What can hang from each mark
A: C
N: B
B: L
R: C
W: U
L: B
C: A R U
S: L
U: B C W

Each row was made from one small tree. Brackets hold a mark, then the marks that hang from it, in alphabetical order. Every link used is in the known rows. Write each row's tree.
Known rows
[L B]: [ 28.4 -17.5  28.7  14.5  29.7  31.4  43.3 -47.3  64.8  36.7  26.2  -1.2
  16.9  -3.2  -4.3   8.9  23.5   8.6  15.2]
[A C]: [ 46.5 -34.0  40.5  -8.0   6.1  36.0  31.1 -10.1  69.4   4.1  21.1  -1.1
  25.8  19.5  -9.5  21.8   8.0  28.4  15.8]
[R [C A [U B W]]]: [ 13.2   5.1  20.4  34.8  31.5  -2.1 -49.9 -27.9   1.9  -7.6 -32.3  -5.5
  -3.1  36.3   3.4   4.0  11.5  -4.8   4.7]
[R [C A]]: [ -2.5 -14.9  33.3   8.3   1.2  25.2   7.7 -44.1  39.0  12.5  -9.9  -5.1
  13.1  46.0   2.3  37.8  10.3  -9.7  30.3]
[U B [C A] W]: [ 32.7  -8.3 -13.2  22.8  30.6   9.8 -20.6 -27.7   4.3  -7.8 -28.3  -4.2
  -1.6  19.3 -13.6   3.0   3.8  22.4  16.0]
[U [B L] [C A R] W]: [ 15.6  -4.8 -24.5  38.4  26.4 -11.5 -17.4  -8.7 -37.8 -30.8 -25.5  -5.0
   9.9  -7.0 -23.2  -0.6 -27.1   3.7  -0.6]
[W [U B]]: [ 23.8 -12.6  25.2  -1.1  15.0  15.3  23.4 -12.3  17.3  -0.9  52.9  -8.6
  -6.6  -9.5 -33.5  -3.4   9.5  31.2  20.3]
[W [U [B L]]]: [ 21.4  -7.7  14.0   3.3  16.0  12.1  33.6   5.3 -16.3 -16.4  82.2   5.4
   3.7 -20.5 -35.1  14.1 -19.9  18.1  16.8]
[A [C R [U B W]]]: [ 49.6 -17.2  28.8  29.5  34.8 -10.0 -34.7   8.5  20.9 -23.9 -27.9 -18.2
  10.0  -4.3 -15.5 -29.3   7.4  26.8 -22.0]
[S [L B]]: [ 26.0 -28.9  26.1   5.6  15.1  30.5  81.5 -51.0  52.6  38.7  18.7 -14.0
  32.5  -1.7  -9.8  19.1  38.5   4.3  19.1]
[R C]: [-15.6 -28.3  24.2  -1.8   6.6  37.0  12.5 -37.7  34.6   2.0  23.0  -4.2
   9.1  34.8   5.3  29.1  17.8   4.9  12.1]
[C R]: [ -2.1 -28.8  39.9  15.2   5.0  19.3  15.8 -29.6  44.4   0.5  -7.4 -15.3
   9.1   1.9 -10.3 -12.5   5.4   7.0   4.8]
[U [B L] W]: [ 35.2  -8.0 -11.4  16.9  30.5  21.6   5.3  -7.3 -19.3 -37.6  48.1  15.4
  -7.9   2.0  -9.0  -9.8 -18.0  16.5  -7.4]
[A [C U]]: [ 37.4 -24.0  66.8  10.8  15.1  21.2   1.3  -0.3  77.2  15.3  -2.9  -2.4
  35.9  11.7  -6.1  23.8   7.5  17.8  12.5]
[N [B L]]: [ 12.0 -13.9  22.2  -7.8   7.3  28.9  18.1  -5.3  19.8  -8.0  66.4  12.3
   1.1  11.8  -3.3  12.0 -16.3   5.6  20.7]
[W U]: [ 13.0 -14.5  47.6  -2.3   3.4  27.9  29.5 -24.4  48.0   4.8  39.8   3.2
   7.2  -0.4 -23.6  19.1   3.3  26.3  24.2]
[C A [U [B L]]]: [ 29.8   7.6  42.2  41.4  23.6  -3.9  -6.5  -0.3   3.2   6.7   2.7   1.3
  19.4   2.2 -12.8  10.3 -21.1 -18.4  23.0]
[A [C R]]: [ 33.5 -37.8  40.0   4.4   3.3  17.7  21.7  -8.7  59.0  -5.2  -4.6 -18.1
  25.9   6.2 -16.6   1.1   4.5  22.8   2.6]

Which tree is each row?
[-11.6 -27.1 -17.7  20.0  19.8  -0.2   9.9   1.0 -30.0 -16.6  16.6 -18.5
  21.1 -23.4 -24.4   6.3 -13.5   8.1  -1.3] | [U [B L] [C R]]
[  7.1  -9.7  10.4  20.2  11.9 -18.3  -0.4 -14.1  -0.8   2.8 -20.0 -29.3
  12.8 -18.3 -45.9   8.3   1.6  18.8  26.5] | [W [U B [C A R]]]
[  3.6  -3.6  -1.2  26.3  12.1 -20.7   9.5   3.9 -30.0 -12.9   7.3 -14.4
  22.5 -29.6 -47.5  25.0 -26.6   7.6  23.8] | [W [U [B L] [C A R]]]
[ 49.1 -15.3  34.0  16.7  28.4   5.4   5.9  29.6  15.6  -8.9  36.6  -0.8
  33.8  -6.8 -16.1  17.2 -15.7  10.7   4.7] | [A [C [U [B L]]]]
[ 14.3 -14.4 -35.2  15.5  34.4  17.9  -4.2  -5.3 -33.3 -32.0  30.6  11.1
   5.3  -5.3 -11.8  13.3 -15.0  24.5  -4.8] | [U [B L] C W]
[ 13.5   2.8  41.5  51.8  18.9 -21.6 -13.1   1.7  -6.1  -1.2 -21.6 -14.6
  20.4 -11.6 -20.3  -9.6 -22.9 -24.7  10.7] | [C A R [U [B L]]]
[  8.2  -7.7  32.3   7.5   3.0  12.7  14.8 -25.5  39.9  19.0  -8.4   0.9
  24.1   4.5 -29.3  49.5  -1.2  20.3  44.3] | [W [U [C A]]]
[ 28.8  11.8  24.6  57.4  29.7 -22.5 -36.3  -4.3 -18.4 -24.1 -31.9  -1.2
   3.8  -7.3 -13.3 -20.2 -28.9 -13.9  -7.8] | [C A R [U [B L] W]]
[  5.9  -5.0  73.9  46.1   7.3  -7.2 -16.3 -26.8  53.8  22.3 -63.6 -16.1
  22.9   6.7  -9.5  -6.3  -2.5 -15.5  16.1] | [C A R U]
[  8.6  10.5   9.5  39.1  32.0  -3.2 -39.0 -10.3 -28.1 -25.6  -5.3   8.7
   6.8  23.8   2.0  22.7 -17.1 -17.2   0.1] | [R [C A [U [B L] W]]]
[  3.2 -15.2  44.7  35.3  23.2  -7.5 -19.7 -11.3  17.7   4.2 -19.0 -28.7
   6.6 -12.8 -16.9 -32.0  12.9   1.3  -2.5] | [C R [U B]]
[-22.2 -24.3  23.7   5.9   4.1   6.3  10.9 -18.5  24.8   1.0  -2.3 -16.6
  21.3 -22.5 -33.2  23.6   4.8  28.4  12.4] | [W [U [C R]]]
[ 15.6  -0.5  -0.1  13.5  14.8  -2.3  19.6   2.3 -20.0  -4.5  32.3   1.1
  22.0 -14.8 -41.7  44.6 -23.4  12.5  37.5] | [W [U [B L] [C A]]]
[ 47.2 -11.7  16.9  32.9  34.5 -11.9 -27.5  25.3  -7.4 -40.2   0.4  -3.7
  19.4 -16.4 -16.4 -11.6 -21.7  14.4 -25.8] | [A [C R [U [B L] W]]]
[ 25.8 -26.5  68.0  20.9  11.8   3.3  -6.4   1.4  65.3   6.4 -29.5 -17.6
  36.3  -2.6 -12.0   8.3   3.9  11.7  -1.1] | [A [C R U]]
[ 17.6 -10.9 -14.7  33.5  25.4  -8.8 -28.6 -25.6  -7.6 -17.2 -53.2 -20.2
  -1.2   5.1 -21.8 -17.4   2.1  16.8   2.2] | [U B [C A R] W]
[  3.6  -8.7  49.4  38.5  21.8   4.3 -34.0 -26.2  37.4 -12.7 -42.6  -1.8
   3.4  -2.1   0.4 -21.8   2.3   6.8 -18.7] | [C R [U W]]
